Known rows, with every way that one mark hangs from another:
j_112{j_625{j_190 j_676 j_830}}: [+4.25, +0.76, -1.18, -1.37, +0.94, -1.17, +1.15, +0.64, -1.35, +2.02, +0.58, -0.66, -0.02, +0.35, -1.29, -1.91, +1.21, -0.87, +1.60]
j_336{j_879{j_506{j_625{j_190 j_676}}}}: [+1.22, +1.29, -2.78, -2.40, +1.28, -2.68, +1.82, -0.69, -0.93, +1.56, +0.41, -0.07, +0.88, -0.48, +0.47, -2.82, +0.95, -2.05, +0.99]
j_112{j_625{j_676{j_190}}}: [+2.10, -0.40, -0.73, -1.82, +0.25, -0.80, +1.86, +0.42, -1.59, +1.24, +0.04, -0.72, -0.08, +0.95, +2.84, -1.24, -0.73, +0.59, +1.28]
j_879{j_336 j_506}: [+0.28, -0.28, -2.73, -1.14, +0.42, -0.24, +2.11, -0.42, -0.67, +4.11, -0.84, -0.34, -0.73, -0.33, -0.12, -0.07, +0.96, +0.26, -1.68]
j_336{j_879{j_506{j_625}}}: [-0.55, -0.52, -3.20, -0.82, +0.71, -1.23, +2.05, -0.63, -0.21, +0.11, -0.04, -1.04, -0.23, -1.14, +0.72, -1.86, +0.41, -0.68, -0.71]
j_830{j_676{j_190}}: [+1.21, -0.31, -2.50, -0.66, +0.69, -0.66, +1.85, -0.70, -2.23, +0.06, -0.80, -1.11, +0.02, -0.09, +3.59, -0.69, -0.65, +0.41, -0.13]
j_625{j_112{j_128} j_676{j_190} j_830}: [+4.39, +1.14, -2.78, -3.00, +0.21, -1.83, +2.67, -0.65, -0.78, +1.49, +0.37, -2.03, -0.31, +1.01, +0.08, -2.18, +0.75, +2.02, +2.47]
j_879{j_336 j_506{j_625{j_112{j_128}}}}: [+0.85, +0.03, -3.99, -3.46, +0.09, -0.89, +3.00, -0.88, -0.44, +2.96, -0.19, -0.39, +0.16, +0.09, +1.07, -1.53, +1.02, +2.49, +0.17]
j_112{j_128 j_625{j_190}}: [+2.44, -0.26, -1.20, -1.94, +0.93, +1.21, +0.93, +1.75, -1.64, +0.99, +0.74, +0.57, -0.20, +0.43, +0.57, -0.90, -1.01, +0.90, +1.04]
j_336{j_879{j_506{j_625{j_112{j_128} j_830}}}}: [+2.22, +0.22, -4.71, -2.57, +0.64, -1.49, +2.65, -0.93, +0.02, +0.53, +0.21, -1.99, -0.71, -0.56, -1.39, -2.92, +1.24, +1.27, +0.66]
j_112{j_128 j_625{j_190 j_676 j_830}}: [+4.57, +0.81, -1.56, -2.58, +1.11, -0.31, +1.54, +1.37, -1.76, +1.97, +0.79, +0.01, -0.06, +0.63, -1.22, -1.80, +0.16, +0.44, +2.33]
j_112{j_128 j_625{j_190 j_830{j_676}}}: [+4.14, +0.14, -2.77, -2.10, +1.55, +0.62, +1.36, +1.04, -3.04, +1.02, +0.03, -0.07, -0.08, +0.05, +0.21, -1.39, -0.49, +0.78, +1.16]
j_128{j_112{j_625{j_190}}}: [+3.65, +0.36, -1.55, -0.53, +0.98, +0.12, +0.20, +1.14, -1.66, +0.87, -0.74, -0.17, +0.34, +0.03, +0.80, -0.22, +0.46, +0.53, +0.46]
j_676{j_625}: [+0.83, -1.21, -1.51, -0.15, +0.51, -0.21, +2.08, +0.49, -0.23, -0.13, +0.22, -1.48, -1.16, -0.33, +0.93, -0.38, -0.38, +0.10, -0.49]
j_336{j_879{j_506{j_625{j_676}}}}: [+0.36, +0.09, -2.72, -1.73, +0.93, -2.21, +2.03, -0.99, -0.46, +0.68, -0.22, -0.84, +0.47, -0.58, +1.11, -2.39, +0.64, -1.36, +0.68]
j_676{j_190 j_625}: [+0.77, -0.64, -1.99, -1.01, +0.15, -0.95, +3.18, +0.54, -0.97, +0.47, +0.44, -1.63, -1.47, +0.03, +2.25, -0.52, -1.14, +1.08, -0.72]
j_128{j_112{j_625{j_676{j_190} j_830}}}: [+4.76, +0.59, -2.28, -1.31, +0.46, -1.55, +2.06, +0.51, -1.96, +1.51, -0.99, -1.62, -0.12, +0.45, +0.85, -0.92, +0.61, +1.71, +1.18]
j_676{j_190 j_625{j_112{j_128}}}: [+2.27, -0.35, -2.69, -3.06, +0.19, -0.63, +3.12, +0.32, -0.85, +0.44, +0.57, -1.72, -1.28, +0.89, +2.41, -1.19, -1.25, +2.88, +0.85]
j_879{j_336}: [+0.79, -0.35, -1.91, -0.35, -0.02, -0.19, +1.21, -0.02, -0.39, +2.40, -0.79, -0.42, -0.82, +0.26, +0.76, -0.10, +0.98, +0.10, -1.38]
j_830{j_676{j_190 j_625}}: [+1.17, -0.66, -2.72, -1.39, +0.83, -0.94, +2.90, -0.12, -2.43, +0.07, -0.50, -1.39, -0.79, -0.02, +4.04, -0.60, -1.55, +0.73, -0.47]
j_112{j_128 j_625}: [+1.54, -1.57, -1.08, -1.25, +0.60, +1.71, +1.17, +1.46, -1.14, +0.08, +0.17, -0.20, -0.59, +0.31, +1.23, -0.43, -1.30, +1.58, +0.71]
j_128{j_112{j_625{j_190 j_830}}}: [+4.82, +0.84, -2.35, -0.32, +0.90, -0.42, +0.80, +1.05, -1.52, +1.27, -0.57, -0.95, -0.21, -0.27, -1.44, -0.66, +1.41, +0.70, +0.29]
j_506{j_625{j_112 j_676 j_830}}: [+3.21, +0.60, -2.50, -1.18, +0.18, -2.90, +2.14, -1.64, +0.45, -0.27, +0.35, -2.49, +0.79, +0.00, -0.28, -2.94, +2.77, +0.08, +2.22]

Rows:
[+5.67, +1.40, -1.89, -1.16, +1.19, -1.36, +0.77, +0.75, -1.72, +1.83, -0.67, -0.73, +0.50, +0.16, -1.03, -1.20, +1.63, +0.03, +1.67] : j_128{j_112{j_625{j_190 j_676 j_830}}}
[+4.43, +1.26, -2.91, -1.91, +0.73, -0.76, +1.40, -0.11, -0.35, +1.22, +0.79, -1.37, -0.46, +0.29, -2.21, -1.94, +1.62, +0.98, +1.54] : j_625{j_112{j_128} j_190 j_830}
[+1.88, +1.06, -2.82, -0.24, +0.43, -1.86, +2.43, -0.06, -0.43, +0.13, +1.17, -1.11, +0.25, -1.03, -1.35, -2.06, +2.00, -0.39, +0.23] : j_506{j_625{j_190 j_830}}
[+2.84, -0.98, -2.93, -2.49, +1.24, +0.09, +1.82, -0.33, -1.54, -0.58, -0.66, -1.51, -0.40, +0.47, +2.91, -1.15, -0.97, +1.57, +1.31] : j_830{j_676{j_625{j_112{j_128}}}}
[+2.07, +0.02, -2.39, -1.18, +1.57, -0.77, +1.67, +0.17, -2.25, +0.38, -0.23, -0.57, -0.15, -0.26, +2.09, -0.90, -0.54, -0.92, +0.10] : j_830{j_676{j_625{j_190}}}
[+2.97, -1.13, -2.28, -0.18, +1.07, +0.29, +1.14, -0.06, -2.04, +0.18, -0.86, -1.50, -0.47, -0.20, +0.80, -1.08, +0.25, +0.16, +0.19] : j_112{j_625{j_830{j_676}}}
[+1.55, +0.55, -3.51, -1.47, +0.89, -2.73, +2.59, -1.09, -0.34, +1.08, +0.09, -1.61, -0.04, -0.93, -1.17, -2.81, +1.56, -1.08, +0.52] : j_336{j_879{j_506{j_625{j_676 j_830}}}}
[+3.59, +0.07, -1.92, -2.78, +0.42, -0.44, +2.80, +1.12, -1.96, +1.67, +0.52, -0.84, -0.66, +0.85, +0.68, -1.55, -0.91, +2.13, +1.82] : j_112{j_128 j_625{j_676{j_190} j_830}}
[+4.27, -0.02, -3.47, -0.84, +0.89, -0.59, +1.91, +0.12, -3.18, +0.54, -1.81, -1.65, -0.17, -0.04, +2.30, -0.42, -0.03, +2.12, +0.03] : j_128{j_112{j_625{j_830{j_676{j_190}}}}}
[+3.66, +0.25, -2.01, -1.72, +0.88, +0.66, +1.63, +1.75, -1.54, +1.45, +0.91, -0.22, -0.83, +0.15, -1.60, -1.30, -0.04, +1.17, +0.82] : j_112{j_128 j_625{j_190 j_830}}
[+2.85, -1.04, -1.90, -1.00, +0.56, +1.15, +1.82, +1.38, -1.04, +0.55, +0.39, -0.98, -1.13, +0.03, -0.95, -0.88, -0.39, +1.80, +0.60] : j_112{j_128 j_625{j_830}}
[+0.15, +0.37, -2.84, -2.30, +0.34, -2.10, +2.95, -0.99, -0.78, +3.55, -0.34, -0.02, +0.82, -0.29, +1.26, -1.39, +1.38, -0.04, -0.06] : j_879{j_336 j_506{j_625{j_676}}}
[+4.45, +0.87, -3.12, -2.60, +0.84, -1.00, +2.48, +0.50, -0.54, +1.16, +1.03, -1.70, -1.28, +0.32, -1.69, -1.88, +0.70, +1.37, +1.25] : j_676{j_625{j_112{j_128} j_190 j_830}}
[+1.90, +0.35, -2.16, -0.42, +0.30, -2.31, +2.58, -0.66, -0.17, -0.25, +0.47, -1.66, +0.64, -0.63, -0.40, -2.19, +1.81, -0.36, +1.32] : j_506{j_625{j_676 j_830}}
[+3.74, -0.08, -3.15, -0.40, +0.93, -1.06, +0.96, -1.86, -0.88, -0.01, -0.96, -2.68, -0.15, -0.08, +0.16, -1.72, +1.91, +0.03, +0.83] : j_625{j_112 j_830{j_676}}
[-0.78, -0.19, -3.26, -1.50, +0.09, -1.18, +2.99, -0.66, -0.61, +3.05, -0.32, -0.26, +0.09, -0.81, +0.87, -0.86, +1.17, +0.65, -1.44] : j_879{j_336 j_506{j_625}}
[+4.31, +1.86, -3.01, -3.09, +0.64, -2.55, +2.36, -0.57, -0.52, +0.62, +1.12, -1.06, +1.12, +0.28, -0.84, -3.25, +2.01, +0.73, +3.24] : j_506{j_625{j_112{j_128} j_190 j_676 j_830}}
[+1.38, +1.37, -3.68, -2.91, +0.26, -2.25, +2.42, -1.35, -0.55, +3.89, +0.14, -0.28, +0.54, +0.01, +0.35, -2.03, +2.39, +0.39, -0.24] : j_879{j_336 j_506{j_625{j_112 j_190}}}
[+1.12, -0.07, -4.70, -0.96, +1.32, -1.81, +2.37, -1.39, -1.64, +0.15, -0.77, -1.67, -0.11, -1.43, +0.30, -2.36, +0.91, -0.71, -0.64] : j_336{j_879{j_506{j_625{j_830{j_676}}}}}
[+2.01, +0.58, -4.79, -3.23, +0.06, -1.38, +3.57, -0.96, -0.42, +3.40, +0.06, -1.20, -0.38, -0.24, -1.15, -1.93, +1.98, +2.60, +0.03] : j_879{j_336 j_506{j_625{j_112{j_128} j_830}}}
[+0.52, +0.06, -3.63, -2.27, -0.07, -1.69, +2.60, -1.67, -0.03, +2.99, -0.49, -1.07, +0.15, -0.14, +1.02, -1.62, +2.14, +1.00, -0.55] : j_879{j_336 j_506{j_625{j_112}}}
[+2.46, -0.45, -3.04, -2.12, +0.67, -1.51, +2.51, -1.10, -1.82, -0.01, -0.60, -2.23, -0.66, +0.66, +4.16, -1.33, -0.61, +1.21, +0.50] : j_830{j_676{j_190 j_625{j_112}}}
[+3.02, +0.53, -4.59, -2.82, +0.34, -1.79, +3.39, -1.19, -2.02, -0.68, +0.05, -1.99, +0.37, +0.06, +2.48, -2.55, +0.35, +2.75, +1.62] : j_506{j_625{j_112{j_128} j_830{j_676{j_190}}}}
[+3.40, +1.17, -3.37, -3.32, -0.07, -2.70, +3.68, -0.88, -0.70, +0.30, +0.82, -1.93, +0.46, +0.55, +1.13, -2.98, +1.02, +2.42, +2.74] : j_506{j_625{j_112{j_128} j_676{j_190} j_830}}
[+5.30, +1.82, -2.38, -2.81, +1.00, -1.66, +1.37, -0.34, -0.56, +1.78, +0.61, -1.16, +0.30, +0.76, -1.72, -2.52, +1.79, +0.34, +2.99] : j_625{j_112{j_128} j_190 j_676 j_830}
[+2.81, +1.52, -4.43, -2.05, +0.82, -2.85, +2.10, -1.44, -0.09, +1.41, +0.52, -1.89, -0.30, -0.63, -2.07, -3.44, +2.61, -0.67, +0.33] : j_336{j_879{j_506{j_625{j_112 j_190 j_830}}}}
[+0.53, +0.29, -4.07, -1.23, +0.07, -1.76, +3.64, -0.70, -0.50, +3.49, -0.08, -1.08, -0.49, -1.04, -1.35, -1.26, +2.13, +0.88, -1.56] : j_879{j_336 j_506{j_625{j_830}}}
